Each row was made from one small tree. The marks that hang from a mark follow it in brackets, in alphabetical order. Every link used is in the known rows. Write each row's tree.
Known rows
tavu{rada{sifu{fonat{tedag} vapid}}}: [-1.54  4.04  1.43 -0.56 -0.26 -1.12 -1.14 -1.15 -0.40 -1.10 -0.38  0.95
  0.37  2.47  0.34  0.90  2.79 -0.35  1.49]
fonat{tedag{vapid}}: [-0.87  1.51 -0.12 -2.93 -0.32 -0.13  0.05  1.49 -1.67 -0.79  1.33  2.42
  1.24  1.17 -0.77  1.44  2.12 -1.27  4.64]
vapid{gofo sifu tedag{fonat}}: [ 0.19 -5.94 -4.04  0.23  2.42  0.41 -0.80  3.62 -2.39  0.13  1.02  5.57
  5.14  1.14  2.00 -0.95 -2.49 -3.78 -0.84]
fonat{tedag{vapid{gofo sifu}}}: [-0.57 -0.28 -1.82 -2.89  0.93  0.21  0.16  2.71 -1.93 -0.38  1.69  2.76
  2.86 -0.09 -0.24  0.81  1.25 -1.83  2.73]
vapid{gofo}: [-2.92 -1.74 -1.55 -0.83  0.59  1.03 -0.81 -0.78 -2.08  1.81  2.46  4.04
  2.33  1.47 -0.84 -0.19 -0.33 -0.97  1.79]
rada{sifu{fonat{tedag}} tavu}: [ 0.26  1.93  1.60  0.35 -0.75 -0.13 -1.44 -1.97  0.38 -0.29 -1.91 -2.01
 -0.80  1.48  0.49 -1.12  4.20  0.70  0.85]
tedag{fonat vapid{gofo sifu}}: [ 1.27 -1.26  0.20 -4.38  3.06 -1.02  1.93  1.60  0.79  0.25  2.45  6.17
  2.78  0.33  2.26  0.38 -1.93  0.21  1.31]
rada{sifu{fonat{tedag} vapid{gofo}} tavu}: [-0.25  2.05 -0.04  1.76 -0.96  0.26 -1.97 -3.22 -0.35  1.39 -0.12 -2.44
  0.07 -0.83  0.21 -1.78  5.34 -0.32  0.98]
rada{sifu tavu tedag{fonat vapid{gofo}}}: [ 1.91  1.59  1.60  1.11  2.02  0.44 -1.62 -4.18  3.53  0.54 -2.94  0.03
 -2.49  2.53  3.74 -2.30  2.09  4.43 -0.75]
tedag{fonat}: [ 0.46  0.03  2.06 -2.26 -0.01 -1.52  0.27  0.80  0.19  0.18  1.11  4.58
  1.13  3.54  0.69  0.13 -0.24 -0.42  3.74]
fonat{tedag}: [-1.07  0.59 -0.51 -1.35 -1.24 -0.18 -1.05  2.09 -2.37 -0.45  0.71  1.67
  1.69  2.13 -1.43  0.65  2.46 -2.22  4.48]
tavu{rada{tedag{fonat vapid}}}: [-1.36  2.47  1.43 -2.06  1.73 -1.31 -0.78 -1.46  2.00 -1.82 -1.46  4.19
 -1.31  4.46  2.07  1.29 -0.24  2.13  1.76]
tavu{rada{sifu tedag}}: [-1.51  3.35  1.54  0.48  1.21 -0.40 -2.47 -1.86  0.93 -1.51 -2.83  1.39
 -1.68  5.21  1.48  0.23  1.12  2.11 -0.22]
rada{tavu tedag{vapid{sifu}}}: [-0.93  0.43 -0.73 -0.22  2.52 -0.01 -2.90 -2.57  1.82 -1.09 -2.83  0.61
 -3.73  1.87  1.99 -0.57  1.27  2.60  0.31]
tavu{rada}: [-2.88  2.54  0.70 -2.18  1.24 -0.45 -1.04 -0.83 -0.18 -1.92 -0.65  4.18
 -0.52  4.14 -0.11  1.65 -0.48 -0.15  1.52]
rada{sifu{fonat vapid}}: [-0.98  2.47  1.94  0.84 -1.45 -1.20 -1.69 -1.75 -1.69  1.24  1.53 -0.80
  0.51  0.82 -0.19 -0.29  4.09 -0.55  2.36]
fonat{tedag{vapid{gofo}}}: [-1.16  0.43 -1.17 -2.61 -0.02  0.53  0.27  1.18 -1.78  0.12  2.05  2.88
  2.36  0.46 -0.71  0.98  1.77 -1.36  3.95]
vapid{gofo sifu{fonat} tedag}: [-2.13 -6.59 -4.67  0.51  1.21  0.15 -1.25  2.89 -3.54  0.37  1.73  3.71
  5.31 -0.26  0.90 -0.26 -0.86 -3.88 -0.84]
sifu{vapid}: [-2.47  2.01 -0.40  0.28 -0.65 -0.56 -2.39 -1.51 -2.58  1.07  2.41  1.88
 -0.35  0.59 -1.37  0.44  2.50 -2.17  4.27]

Which tree is each row?
[-1.52 -0.85 -1.43 -3.54  3.10  0.25  0.40  0.67 -1.09  0.02  2.34  4.70
  1.70 -0.21  0.62  0.93 -1.28 -0.23  0.66]  tedag{vapid{gofo sifu}}
[-2.07 -4.11 -2.40 -1.63  1.34 -0.70 -0.46  2.27 -2.18  1.22  2.42  3.10
  4.22 -0.54  0.14 -0.28 -0.23 -1.73 -0.15]  vapid{gofo sifu{fonat}}
[-1.80 -1.47 -1.03 -3.79  2.27 -0.55  0.86  0.65 -1.02  0.30  2.90  4.10
  2.33 -0.91  0.68  1.15 -0.54 -0.12  1.02]  tedag{vapid{gofo sifu{fonat}}}
[-0.10  3.77  2.58 -1.01  1.85 -1.02 -0.91 -1.88  2.35 -1.66 -2.36  2.62
 -1.46  4.88  2.68  0.52  0.57  2.93  0.27]  tavu{rada{sifu tedag{fonat vapid}}}
[-1.58  1.76  0.76 -1.86  1.91 -0.84 -0.57 -1.66  1.90 -1.15 -0.89  4.55
 -0.58  4.02  2.11  1.00 -0.50  2.12  1.29]  tavu{rada{tedag{fonat vapid{gofo}}}}
[-2.05 -0.80  0.07 -2.83 -1.79 -1.40  0.77  0.73 -1.61  0.59  2.84  1.79
  2.91 -0.24 -0.62  1.35  2.98 -1.04  4.48]  sifu{fonat{tedag{vapid{gofo}}}}
[-2.66 -0.63 -1.79  0.13 -2.89 -1.28 -0.89 -0.37 -3.10  2.62  4.43  0.38
  3.68 -2.45 -1.48  0.21  5.04 -2.97  5.11]  sifu{fonat{tedag} vapid{gofo}}
[-1.46 -4.38 -2.62 -0.04  0.65 -1.14 -1.73  3.49 -3.23 -1.48  0.21  2.77
  2.94  1.28  0.79  0.61 -0.17 -3.77  0.50]  vapid{sifu{fonat} tedag}
[ 0.10  0.01  0.75  0.92  0.59 -0.64 -2.73 -2.69  2.53 -0.15 -2.99  1.07
 -2.95  3.73  2.08 -1.53  1.60  2.45  1.84]  rada{tavu tedag{fonat}}
[ 0.38 -0.19  1.13 -4.11  1.67 -0.58  2.20 -0.49  0.96  0.95  2.99  6.31
  2.07  1.05  1.68  0.66 -1.24  0.76  3.02]  tedag{fonat vapid{gofo}}
[-0.99  2.89  0.41  0.40  1.17 -0.03 -1.25 -1.50 -0.17 -0.86 -0.56  3.06
  0.71  3.20  1.23  0.19  0.64 -0.70  0.18]  tavu{rada{sifu{vapid{gofo tedag{fonat}}}}}
[-0.19  3.15  2.33  0.06  1.21 -1.03 -1.71 -1.42  1.82 -1.44 -2.71  2.08
 -1.12  5.51  2.30 -0.02  0.81  2.31  0.13]  tavu{rada{sifu tedag{fonat}}}
[-1.57  1.87  1.22 -0.98  1.05 -1.32 -1.49 -1.01  1.48 -1.54 -1.85  3.69
 -1.01  5.14  1.64  0.76 -0.01  1.46  1.61]  tavu{rada{tedag{fonat}}}
[ 0.04  2.07  1.19  2.95  0.88  0.67 -4.11 -3.95  1.73 -0.13 -4.34 -2.24
 -3.87  3.89  1.91 -2.27  3.25  3.31 -0.73]  rada{sifu tavu tedag}
[-3.14 -0.94 -1.30  1.24 -2.51 -1.62 -2.02 -1.05 -3.36  1.00  3.04  1.14
  1.64 -0.61 -0.73  0.84  3.62 -3.48  4.61]  sifu{fonat vapid{tedag}}
[ 0.09  3.07  0.99  1.51 -1.24 -0.34 -2.18 -2.93 -0.15  0.47 -0.91 -2.90
 -0.99 -0.11  0.17 -1.32  5.68 -0.20  1.66]  rada{sifu{fonat{tedag} vapid} tavu}
[-2.69  1.03 -0.27 -1.79  1.97 -1.00 -1.16 -1.13  0.94 -1.39 -0.87  3.34
 -0.27  2.83  1.67  1.28  0.00  1.66  0.34]  tavu{rada{tedag{vapid{gofo sifu{fonat}}}}}
[-1.83  2.61  1.46 -0.67  1.19 -0.76 -1.10 -2.48  1.42 -0.90 -1.30  1.66
 -0.55  3.38  2.00  0.68  1.40  2.75 -0.13]  tavu{rada{sifu{fonat} tedag{vapid{gofo}}}}
[ 0.02  0.94 -0.11  2.22 -0.01  0.55 -1.97 -1.31 -1.99  1.43  1.14  1.26
  1.63  1.47  0.71 -1.26  2.13 -1.69  1.06]  rada{sifu{vapid{gofo tedag{fonat}}}}
[-0.24  3.03  1.85 -0.86  2.04 -0.59 -0.79 -1.98  2.18 -1.09 -1.81  2.97
 -0.68  4.34  2.79  0.23  0.31  2.86 -0.21]  tavu{rada{sifu tedag{fonat vapid{gofo}}}}
[-1.99  3.47  1.48  1.03  0.03 -1.38 -2.55 -2.57  0.59 -0.70 -1.53  0.27
 -1.23  3.47  1.35  0.33  2.89  1.53  0.77]  tavu{rada{sifu{fonat vapid} tedag}}
[-1.66  4.61  1.36 -0.29  1.05 -0.30 -1.81 -1.89 -0.29 -1.26 -0.86  2.01
 -0.85  3.42  0.37  0.69  1.33 -0.01  0.63]  tavu{rada{sifu{vapid}}}
